Each row was made from one small tree. The marks that hang from a mark follow it in brackets, in alphabetical order. Every link used is in the known rows. Write each row's tree.
Known rows
zerekip(gosa kirete lesi(labat)): [-1.41 -1.20  0.96  1.14  0.96  0.58  0.05  1.00 -2.12 -0.76 -0.96  0.50
 -2.49  1.37 -4.03 -0.05 -1.85 -0.54  2.06  2.49 -2.63 -1.75 -1.02 -0.84]
gosa(tesek(kirete zerekip(lesi(labat)))): [-2.37 -0.71  1.12 -0.03 -0.31  0.70  0.75  1.13 -3.11  1.36 -0.69  1.62
 -1.06  1.97 -4.44  3.12 -2.74  0.12  1.48  1.95 -5.12 -1.86 -1.37 -1.63]
kirete(lesi(labat)): [-1.49  0.75  1.01  0.96 -1.89 -0.62  1.71 -0.86  0.74  0.03  1.14  0.52
 -0.66 -0.06 -1.23  2.60  0.55 -0.98  0.01  1.36 -1.31 -1.22 -0.35  0.24]
tesek(gosa zerekip(kirete)): [-0.30 -1.33 -1.22  0.75  0.52  0.21 -1.09  0.19 -1.19  1.62 -1.19  0.22
 -1.42  0.72 -1.18  0.16  0.74 -1.31  4.31  0.94 -3.18 -2.79 -0.36 -1.29]
tesek(zerekip): [-0.03 -1.02 -1.04  0.47 -1.57  0.67 -0.22  0.01 -0.31  0.96  0.32 -0.86
 -0.27 -0.40 -0.04  0.59 -0.53 -0.07  0.52  1.09 -2.07 -1.17 -0.64 -0.83]
zerekip(gosa(tesek) kirete(lesi(labat))): [-2.19 -0.93  1.94 -0.68  0.00  0.01 -0.31 -2.01 -1.02 -0.19  0.53  0.26
 -2.25  2.24 -4.71  2.88 -0.66 -0.65  2.07 -0.80 -2.77 -2.79  0.01  0.52]
tesek(gosa zerekip): [ 0.22 -1.76 -1.85  1.02 -2.65  0.99 -0.11  0.21 -0.38  1.43 -0.28 -0.71
 -0.68 -0.20 -0.03  1.14 -0.69 -0.73  2.50  1.34 -2.61 -2.55 -0.59 -1.88]
kirete(lesi): [-0.52  0.22  0.55  0.08 -0.47 -0.23  1.04 -1.25  0.79 -1.10  0.52 -0.49
  0.23  0.68  0.85  1.48  1.27 -0.98  0.20 -0.03  0.01 -0.88  0.77  0.34]
gosa(tesek(zerekip(kirete(lesi)))): [-1.60 -1.00  0.98 -1.25  0.96  0.08 -0.17 -1.46 -0.77  0.32 -0.25 -0.47
  0.07  2.20 -2.06  2.61  0.45 -0.74  2.33 -1.34 -3.18 -2.79  0.47  0.06]
tesek(gosa kirete(lesi(labat))): [-1.96  1.01  0.39  1.24 -0.40 -0.90  0.97 -1.14 -0.74  1.20  0.68  2.52
 -2.52  1.53 -1.96  3.32  2.49 -2.34  3.65  1.78 -2.66 -2.16  0.37 -0.47]
labat(gosa(tesek) kirete(lesi) zerekip): [ 0.83  0.62  0.48 -2.75 -1.06  1.56  2.91 -2.64 -1.16 -1.97  0.81 -0.03
  0.59  1.77 -1.64  1.37 -0.32  1.51 -1.18 -2.00  0.30  0.26  0.34 -0.43]
labat(zerekip(kirete)): [ 0.39  0.52  0.84 -0.65  3.00  0.04 -0.59 -0.27 -1.22  0.87 -1.02  1.37
 -0.03  0.47 -0.94 -1.96  0.53 -0.22  1.44 -0.40  0.23 -0.63 -0.53  0.53]
labat(gosa(tesek) lesi(zerekip(kirete))): [-0.54  0.26  2.86 -1.62  3.63  0.58  3.86 -0.27 -1.67 -0.84 -0.21  0.77
  0.84  2.36 -3.65  0.57 -1.52  2.03 -0.07 -0.23 -0.60 -1.99 -0.24 -0.39]
gosa(tesek): [-0.52 -0.52  0.99 -1.56 -0.28  0.36 -0.07 -0.33 -0.37  0.24 -0.27 -0.08
  0.82  1.00 -1.55  1.47 -1.62  0.91 -0.25 -2.05 -0.67 -0.56 -0.04 -0.02]
labat(kirete lesi zerekip(tesek(gosa))): [ 2.07  0.43  0.32 -1.01 -1.46  3.31  3.49 -1.03 -1.74 -2.12 -3.15  0.04
 -0.11  1.20 -2.24  1.32 -1.63 -1.13  0.97  0.71  0.07 -1.92  0.84 -2.49]
kirete(lesi(zerekip)): [-0.21  0.78  0.57  0.21 -0.03 -0.72  1.65 -1.12  0.78  0.01  0.93  0.41
  0.81  0.23  0.72  1.72  0.75 -0.20 -0.83  0.37  0.26 -1.29 -0.15  0.60]
gosa(tesek(zerekip(kirete lesi(labat)))): [-2.13 -1.20  1.28  0.16  0.41  0.65  0.56  1.75 -2.66  1.02 -1.64  0.94
 -0.34  1.56 -4.90  2.12 -3.23  0.32  1.77  1.37 -4.89 -2.59 -1.73 -1.35]
lesi(labat(kirete zerekip(gosa(tesek)))): [ 0.04 -0.38 -0.21 -1.32 -3.26  2.08  0.75 -1.80 -2.19  0.81  0.33  1.27
 -1.90  0.69 -4.76  1.73 -3.34  1.00 -0.70 -0.40 -1.53 -0.32 -1.02 -1.03]
lesi(zerekip): [ 0.29  0.52  0.05  0.26  0.35 -0.33  0.51  0.08  0.06  1.03  0.36  1.00
  0.53 -0.45  0.00  0.04 -0.56  0.70 -1.12  0.50  0.30 -0.66 -0.85  0.19]
labat(kirete zerekip(gosa)): [ 1.60 -0.63 -1.51 -0.85 -1.71  2.15  0.25 -1.93 -1.61 -0.62  0.03  0.17
 -1.72  0.36 -1.04 -0.78 -1.03  0.08 -0.17  0.26  0.53  0.62 -0.02 -1.02]
zerekip(tesek(gosa)): [ 0.95 -0.56  0.26 -0.23 -1.03  1.28 -1.08  0.15 -0.22 -1.07 -1.97 -1.33
 -0.59  0.39 -1.30  0.99 -0.95 -0.88  1.74 -1.03 -1.07 -2.38  0.09 -0.99]
tesek(kirete(lesi(labat)) zerekip(gosa)): [-1.99 -0.97 -0.17  1.11 -2.10  0.39 -0.29 -2.40 -1.33  0.87  2.26  0.05
 -3.97  1.22 -2.86  3.13  0.82 -2.00  2.66  2.88 -4.46 -2.62 -0.38 -0.64]
lesi(labat zerekip(kirete)): [-1.42  1.60  1.11  1.04  2.40 -1.52  0.11  0.71 -0.95  2.39  0.04  2.94
 -1.21 -0.16 -3.32  0.30  0.10  0.01  0.26  1.47 -1.63 -1.13 -2.05  0.68]
tesek(kirete zerekip(lesi)): [-0.93 -0.87 -0.26  0.49  1.35  0.75  0.33  0.94 -2.41  0.07 -0.79  0.53
 -0.83  1.69 -0.80  0.63 -0.53 -0.85  2.19  2.48 -3.06 -0.98 -0.34 -1.51]
tesek(kirete zerekip): [-0.87 -0.23 -0.58  0.13  1.06  0.01 -1.05 -0.51 -1.58  1.40  0.47  0.66
 -1.59  0.94 -0.80  0.58  1.24 -0.98  2.01  1.27 -2.74 -0.73 -0.14 -0.60]
kirete(lesi(labat zerekip(gosa))): [-1.03 -0.22  0.54  1.29 -2.77 -0.07  1.28 -1.78  0.27  0.57  2.23  0.38
 -1.83 -0.18 -2.04  2.60 -1.10 -0.20 -0.70  2.05 -1.40 -2.45 -1.00  0.14]

Write each row's tree
[ 0.87  1.16  2.22 -1.91  2.15  1.18  0.05 -2.27 -1.43 -2.43  0.29 -0.92
 -0.88  1.86 -1.46  0.09  1.06 -0.27  0.89 -1.21 -0.26 -1.64  0.09  0.52]
labat(gosa zerekip(tesek(kirete(lesi))))
[-0.64 -1.36  0.04  0.67  1.96  0.68  0.19  1.62 -1.84 -0.38 -1.93 -0.01
 -0.24  1.29 -1.21 -0.44 -0.80 -0.58  2.18  1.92 -2.96 -1.77 -0.64 -1.28]
tesek(zerekip(kirete lesi))
[ 0.06  0.14  1.70 -0.50 -0.13  1.67 -2.01 -1.56 -2.52  0.12 -0.22  0.27
 -3.23  0.67 -4.60  0.47 -1.80 -0.93  1.39  0.42 -2.10 -2.16 -1.46 -0.07]
lesi(labat(zerekip(gosa tesek(kirete))))
[ 0.10 -1.55  0.53 -1.13 -1.12  0.94 -0.52 -1.05 -0.78  0.77  0.83 -0.48
 -0.19  0.81 -2.31  1.37 -3.20  1.66 -0.61 -1.31 -0.87 -1.90 -0.67 -0.11]
lesi(zerekip(gosa(tesek)))
[-0.48  1.04  1.86 -1.12  2.31 -0.05 -0.86 -1.87 -0.69 -2.25 -0.66 -0.23
 -1.34  2.25 -1.35  1.88  2.14 -2.17  1.77 -1.21 -1.15 -1.37  1.03  0.71]
zerekip(tesek(kirete(lesi)))
[-1.02 -0.61  0.08  0.21  1.22 -0.38 -0.07 -1.29 -0.33 -0.13  0.10 -0.40
 -0.76  1.20 -0.40  1.15  2.13 -1.72  2.51  0.73 -2.62 -2.30  0.27  0.09]
tesek(zerekip(kirete(lesi)))
[ 0.48  0.81  1.74 -0.57  0.09  0.18  0.41 -1.24  0.54 -1.59 -0.32 -0.99
  0.66  0.46 -0.59  2.11 -0.30 -0.51 -1.05 -0.96 -0.22 -2.32 -0.27  0.69]
kirete(lesi(zerekip(tesek)))
[-1.02 -0.75 -0.86  0.66 -0.62  0.09  0.29 -1.64 -0.90  0.96  0.41  0.47
 -1.72  1.79  0.07  2.70  2.69 -2.46  4.42  1.49 -3.33 -2.92  0.88 -1.24]
tesek(gosa kirete(lesi) zerekip)
[ 0.41 -0.07  1.11 -0.74  2.03  0.82 -2.36 -1.41 -1.77 -0.82 -0.13 -0.29
 -2.55  1.46 -2.78  0.35 -0.81 -0.55  0.96 -0.48 -1.42 -1.83 -0.47  0.24]
lesi(zerekip(gosa tesek(kirete)))
[-0.24  0.33  1.10 -0.61  1.14  0.27 -0.84 -1.54 -0.71 -1.72 -1.23 -0.09
 -1.66  2.50 -1.25  2.65  2.21 -2.65  3.74 -1.00 -1.73 -2.74  1.26 -0.29]
zerekip(tesek(gosa kirete(lesi)))
[-0.98 -1.68 -0.53  0.11 -0.70  0.70 -0.69 -2.93 -1.07 -0.20  1.71 -0.95
 -2.89  1.90 -0.78  1.93  1.48 -2.00  3.13  1.36 -3.05 -2.27  0.97 -0.46]
tesek(kirete(lesi) zerekip(gosa))
[-0.78 -1.10  0.64 -0.22  1.57 -0.05 -0.75 -2.11 -0.37 -1.56  0.33 -0.87
 -2.21  2.02 -1.20  0.42  1.64 -1.59  2.74 -0.24 -0.80 -1.92  1.09  0.59]
zerekip(gosa kirete(lesi))
[-0.61 -0.14  0.45 -0.10  1.23 -0.32 -0.06 -2.62 -0.78 -0.08  1.81  0.82
 -2.20  1.90 -0.68  1.48  1.56 -1.22  1.47  0.86 -0.76 -1.63  0.61  0.47]
tesek(kirete(lesi(zerekip(gosa))))
[-0.49  1.04  1.84  0.21  3.66 -0.11  3.09  0.07 -1.01 -0.08 -0.98  1.69
  0.27  1.23 -1.73  0.05  0.43 -0.24  0.67  1.86 -0.04 -1.68  0.05 -0.14]
labat(lesi(zerekip(kirete)))
[-0.44 -2.88 -0.39  0.76  0.76  1.63 -0.80  0.72 -2.27 -0.99 -1.31 -1.43
 -1.92  1.62 -1.96 -0.57 -2.00 -0.71  2.93  2.08 -3.23 -2.51 -0.66 -1.60]
tesek(zerekip(gosa kirete lesi))
[ 0.40 -1.07  1.27 -0.85  2.12  1.07 -3.19 -0.95 -1.45 -2.24 -1.65 -1.82
 -2.55  1.57 -3.33 -0.72 -0.62 -1.00  2.25 -1.60 -1.30 -2.07  0.09  0.29]
zerekip(gosa kirete tesek)
[-0.63 -1.83 -2.01  1.48 -4.00  2.25  1.56  0.24 -2.51 -0.77 -0.20 -0.21
 -2.90  0.44 -3.68  1.89 -3.09 -0.36  0.46  3.86 -4.01 -0.71 -1.24 -2.98]
tesek(zerekip(gosa lesi(labat(kirete))))
[ 0.74 -1.62  0.74 -0.23  2.10  1.86 -0.18  0.45 -2.34 -0.98 -1.76 -0.16
 -0.80  1.61 -1.59 -2.12 -2.46 -0.10  2.09  1.05 -0.53 -1.61 -0.62 -0.73]
labat(zerekip(gosa kirete lesi))
[-1.87 -1.67  1.78 -0.29  0.77  1.00 -0.05  0.82 -2.56 -0.52 -1.30  0.39
 -1.71  2.35 -5.60  1.29 -3.71  0.35  1.81  0.42 -3.26 -2.23 -1.03 -0.83]
zerekip(gosa(tesek) kirete lesi(labat))
[ 0.40  1.43 -0.51  0.56 -2.16  0.56  0.80 -0.14 -1.21  0.48 -1.47  1.90
 -1.95 -0.04 -4.17  2.66 -1.11 -0.49  0.00  0.75 -2.00 -1.58 -1.53 -1.58]
lesi(labat(kirete) zerekip(tesek(gosa)))
[ 0.78  1.12 -0.61 -0.95 -0.88  0.84  2.28 -2.23 -0.45 -1.09  0.01  0.97
  0.30  0.72  0.43  0.90  1.30 -0.70 -0.40 -0.04  0.90  0.51  0.55 -0.29]
labat(kirete(lesi) zerekip)
[-0.11 -0.95  1.82 -0.99  1.57  0.86 -2.06 -2.18 -0.63 -3.33 -0.97 -2.40
 -2.39  2.18 -2.59  0.79  0.56 -1.98  2.50 -1.57 -1.29 -2.93  0.92  0.77]
zerekip(gosa kirete(lesi) tesek)
[ 0.36 -1.83  1.70 -0.53  2.43  1.93 -1.84  0.62 -2.11 -3.62 -2.92 -2.04
 -1.71  2.24 -3.27 -0.75 -2.30 -0.93  2.19 -0.29 -1.75 -2.32 -0.13 -0.69]
zerekip(gosa kirete lesi tesek)
[-1.94 -0.01 -0.53  1.70 -1.98 -0.31  0.89 -1.27 -1.07  2.16  1.06  1.55
 -2.74  1.16 -1.98  3.85  1.97 -2.45  4.01  2.84 -4.68 -3.25 -0.25 -1.28]
tesek(gosa kirete(lesi(labat)) zerekip)
[-0.09 -1.68  1.53 -1.92  1.13  2.31 -0.10 -0.51 -3.39 -0.36 -0.97  0.43
 -0.58  2.87 -2.67  0.27 -3.45  0.62  1.63 -0.40 -1.39 -1.35 -0.22 -1.00]
labat(zerekip(gosa(tesek(kirete)) lesi))
[-0.15 -1.97 -0.70  1.22  0.86  0.96  0.25  1.81 -1.89  0.33 -2.52  0.09
 -0.69  1.45 -1.26  0.12 -0.85 -1.22  4.31  2.19 -3.60 -3.08 -0.56 -2.23]
tesek(gosa zerekip(kirete lesi))
[ 1.15 -0.07  2.26 -0.69  2.07  2.30  1.74 -0.27 -1.77 -1.27 -3.42 -0.19
  0.10  1.61 -2.84 -0.11 -1.19 -1.48  3.21  0.27 -0.56 -3.84  0.42 -1.26]
labat(lesi zerekip(kirete tesek(gosa)))
[-0.37 -2.21 -0.78  0.36  0.43  0.94 -2.00 -0.91 -1.34  0.40  0.09 -1.29
 -2.72  0.95 -2.01 -0.64 -0.27 -0.89  2.91  0.89 -2.90 -2.20 -0.35 -0.56]
tesek(zerekip(gosa kirete))
[ 1.21 -0.95  0.73 -0.35 -0.69  1.40 -1.58 -0.95 -0.62 -1.21 -0.20 -1.87
 -1.21  0.13 -2.12  0.31 -2.67  0.32 -0.72 -0.69 -0.61 -2.23 -0.78 -0.17]
lesi(zerekip(gosa tesek))
[-0.38  1.36 -0.89  0.14 -1.42  0.26  2.16 -0.37 -1.19 -0.77  1.20  1.18
 -2.31  0.02 -3.30  0.63  0.17  1.10 -1.23  1.36 -1.07  1.44 -1.14 -1.10]
lesi(labat(gosa kirete))
[ 0.36  0.91 -0.65 -0.80 -0.50  0.26  2.74 -2.01 -0.25 -2.87  1.25 -0.30
 -1.15  1.31 -0.38  0.92  2.22  0.24 -0.69  0.04  0.27  1.09  0.83 -0.48]
labat(gosa kirete(lesi))
[-1.35 -0.68  1.43 -0.14 -2.97  0.25  1.29 -2.09 -0.15  0.85  1.89  0.18
 -0.94  0.90 -3.73  3.98 -2.56  0.68 -0.75  0.14 -2.09 -3.04 -1.03  0.17]
kirete(lesi(labat zerekip(gosa(tesek))))
[-1.35  1.03  1.82 -1.58  2.34 -0.92  0.77 -2.05 -0.90  0.74  0.86  2.18
  0.16  2.53 -1.39  3.20  1.11  0.00  0.53 -1.38 -1.08 -1.44  0.43  0.90]
gosa(tesek(kirete(lesi(zerekip))))
[ 1.20  1.54  0.40 -1.32  0.02  0.78  1.91 -2.07 -0.60 -3.59  0.20 -0.92
 -0.74  1.09 -1.75  1.60  0.52  0.55 -2.05 -0.93  0.05 -0.51 -0.01 -0.33]
labat(gosa kirete(lesi(zerekip(tesek))))
[-0.74 -0.15  1.72  0.91  1.19  0.72 -0.40  2.27 -2.03 -1.23 -3.63  0.54
 -1.49  1.42 -4.60  1.09 -1.98 -1.37  3.13  1.25 -3.23 -3.32 -1.19 -1.51]
zerekip(kirete lesi(labat) tesek(gosa))
[-0.17  1.71  1.94 -0.55  1.08  0.78 -1.16 -0.45 -2.26  0.87 -0.85  1.59
 -1.67  0.47 -3.82  0.62 -0.78 -0.83  0.82  0.21 -1.81 -1.35 -1.60  0.27]
lesi(labat(zerekip(tesek(kirete))))
[ 0.90  0.44  0.99 -1.04  3.29  0.50  0.19 -0.32 -1.37 -0.01  0.04  0.28
 -0.35  0.61 -1.34 -2.95  0.34  1.19  0.93 -0.45  0.36 -0.49 -0.93  0.30]
labat(gosa zerekip(kirete))
[ 0.07  0.90  0.36 -1.98 -0.30  0.24  3.19 -2.29 -0.64 -1.71  1.24  0.59
  0.30  1.77 -1.85  2.59 -0.02  1.97 -1.91 -1.53 -0.11 -0.08  0.11 -0.31]
labat(gosa(tesek) kirete(lesi(zerekip)))
[-1.13 -1.52  1.57 -1.67  1.18  0.27 -0.72 -2.42 -0.90 -1.47  0.03 -0.80
 -1.40  2.96 -2.63  1.71 -0.03 -0.66  2.52 -2.27 -1.46 -2.38  1.20  0.69]
zerekip(gosa(tesek) kirete(lesi))
[-0.99 -0.24 -1.50  1.41 -2.70  1.27  2.46  1.21 -2.16 -0.11 -0.82  1.13
 -1.34  0.24 -2.87  2.16 -1.94 -0.28 -0.23  3.87 -3.56 -0.07 -1.43 -2.60]
tesek(zerekip(lesi(labat(kirete))))
[ 0.59  0.27  1.09 -0.15  2.63  0.05 -1.70  0.33 -1.07  0.17 -2.50  0.70
 -0.85  0.99 -2.42  0.09 -0.09 -0.80  2.43 -1.16 -1.41 -3.17 -0.67 -0.25]
lesi(zerekip(kirete tesek(gosa)))
[ 0.29  0.64  1.56  0.13  0.56  0.93 -1.20  0.41 -1.66  0.99 -2.41  1.16
 -1.48  0.22 -4.23  0.16 -1.21 -1.22  2.89 -0.15 -2.20 -3.49 -1.77 -0.46]
lesi(labat(zerekip(kirete tesek(gosa))))
[ 0.38 -0.09  1.27 -0.21  3.30  0.92  0.65  1.31 -2.04 -0.41 -2.28  1.00
  0.71  1.22 -0.81 -2.04 -1.32 -0.15  1.37  0.82 -0.22 -0.90 -0.76 -0.36]
labat(zerekip(kirete lesi))
